(in the rows, 128 means zero)
Known rows, with every way that one mark hangs from another
{N {D B} H {R F} Z}: [163 121 107 116 155 127 147  54 102 153 111 158  66  97 166 118  60 219
 128 126 148]
{Y E {H {N {D B}}}}: [122 174 138 195 126 110 160 113 131 144  98 120 135 122 126 134 121 153
 124 102 207]
{H {N {R F} Z}}: [126 112 146 157 105 120 168 105 111 101  95 121 109 146 144  96  91 164
 130 155 153]
{E Y}: [139 182 138 134 115 132 124 131 111 133 122 114 147 133 108 116 113 143
 133 115 133]
{A {N D H {R F} Z}}: [142 138 126 118 144 138 170  86 116 140 151 140  46 101 140 103  62 213
 141 146 145]
{N {D B} H R Z}: [151 125 109 104 151 118 147  56  96 185 107 158  62  69 168 127  65 247
 128 119 167]
{M {A N} {Y E H}}: [ 91 181 189 205 133 176 170 121 176 144 164 111 108 120 106 152  93 143
  97 114 205]
{M A {Y E {H N}}}: [ 97 166 195 222 119 166 169 112 167 139 130 114 131 130 113 150 107 134
  90 116 219]
{H {N D R Z}}: [139 121 147 147 116 121 173  93  98 136  78 126  94 112 140 100  82 200
 138 144 181]
{M Y}: [128 137 152 160 129 142 138 120 131 140 144 128 124 113 127 134 112 142
 102 131 154]
{N {D B} Z}: [141 134 131 113 146 135 136 110 110 147  86 152  99  96 123 131  73 187
 130  90 146]
{E {Y {H N}}}: [121 200 148 161 106 118 136 128 125 125 114 120 144 132 108 112 116 147
 132 113 162]
{N D {R F} Z}: [176 107 121 137 169 141 155  75  85 139 104 127  86 118 152  86  64 198
 141 141 155]
{M A {Y H}}: [100 156 184 188 135 170 144 116 176 137 147 131 120 120 114 151 110 124
  94 118 186]
{N D {R F}}: [182 118 111 138 162 137 141  83 103 133 119 118 102 124 148 104  97 154
 146 144 144]
{D B N}: [104 159 114  88 105 114 128 172 161 109 107 154 132 122 112 186 104  96
 114  57 107]
{F R}: [129 133 109 132 122 132 149 116 126  91 158  98 153 138 137 114  97 119
 146 140 118]
{H {N Z}}: [110 123 158 148  93 120 165 123 120 109  88 135 114 135 125 110 100 162
 125 137 156]
{Z {N {D B} H {R F}}}: [125 129  96 139 131 128 131  91 134 141 131 177  59  75 122 131  92 180
 113 146 127]
{H {N {D B} {R F} Z}}: [139 124 141 147 112 122 163  98 112 111  76 132  99 128 139 111  76 173
 135 131 158]

Rows
[136 198 143 160 116 117 141 113 114 138 109 117 133 121 115 107 107 165
 139 117 173]  {E {Y {H {N D R}}}}
[133 202 149 160 112 120 139 121 120 131 107 123 137 125 106 111 111 156
 136 109 170]  {E {Y {H {N D}}}}
[104 178 195 203 145 182 181 108 161 156 147 120  92 105 104 142  68 176
 100 106 220]  {M {A {N D Z}} {Y E H}}
[100 165 188 183 119 182 173 110 167 150 165 117  98 117 111 158  89 155
  94 124 189]  {M {A {N H}} {Y E}}
[130 158 138 199 139 111 177  91 108 157  97 113 118 116 143 109 100 195
 128 121 226]  {Y E {H {N D R Z}}}
[148 117 146 155 117 127 173  92 102 113  82 127  96 131 139  94  79 180
 138 148 168]  {H {N D {R F} Z}}
[ 96 163 198 222 121 167 174 108 161 141 124 118 125 128 114 144  94 150
  88 116 224]  {M A {Y E {H {N Z}}}}
[114 140 108  96 121 117 142 147 140 103 104 148 116 130 134 159  69 128
 115  72 111]  {D B {N {R F} Z}}
[114 142 102  89 116 111 147 126 142 117 114 165  98 117 145 164  70 150
 109  79 116]  {D B {N H {R F} Z}}
[157 137  99 106 145 114 133  66 115 180 122 147  78  75 164 145  99 202
 134 124 155]  {N {D B} H R}
[129 139 107  95 120 111 155 121 131 139 134 148  99 108 144 149 104 154
 120 111 140]  {D {N H R}}
[111 152 102  88 114 108 132 155 149 122 111 140 124 115 133 178  96 116
 118  71 116]  {D B {N R}}
[130 198 151 159 115 122 143 118 113 134 103 126 132 122 107 104  99 171
 134 108 172]  {E {Y {H {N D Z}}}}
[152 125 139 156 113 124 163  98 115 109  92 121 107 136 137 107 103 149
 142 151 159]  {H {N D {R F}}}
[125 196 143 161 109 115 138 120 119 132 116 115 140 128 118 108 113 157
 135 120 167]  {E {Y {H {N R}}}}
[127 200 143 155 115 116 139 115 115 139  99 123 131 117 117 112  94 175
 135 103 170]  {E {Y {H {N {D B} R Z}}}}
[126 126 102 139 135 125 141  85 119 166 133 171  53  58 123 121  98 208
 117 157 150]  {Z {N D H R}}
[135 201 139 160 115 120 133 116 124 122 107 120 138 133 115 114 103 146
 136 109 158]  {E {Y {H {N {D B} {R F}}}}}
[120 196 151 160 108 119 141 124 118 127 108 124 138 130 110 106 105 163
 131 111 166]  {E {Y {H {N Z}}}}
[133 125 118 111 132 126 162 134 120 110 115 139 109 135 135 125  76 144
 122 105 130]  {D {N {R F} Z}}
[143 104 113 130 143 124 153  63 102 139 138 144  79 122 174  97  80 206
 122 159 141]  {N H {R F} Z}
[110 150 193 202 129 171 166  98 164 125 126 130 105 125 120 133  84 145
  99 128 203]  {M A {Y {H {N D {R F} Z}}}}
[ 98 159 193 183 123 184 180 106 157 152 157 122  90 114 112 150  72 177
  91 123 194]  {M {A {N H Z}} {Y E}}
[163 117 114 126 161 135 143  84  99 137  96 134  90 113 151 111  59 187
 136 117 141]  {N {D B} {R F} Z}
[105 164 184 212 139 170 157 110 165 150 144 114 132 125 116 153 108 133
  90 111 210]  {M A {Y E H}}
[131 110 115 118 141 115 154  65  96 170 134 143  76  95 175 106  86 234
 122 153 159]  {N H R Z}
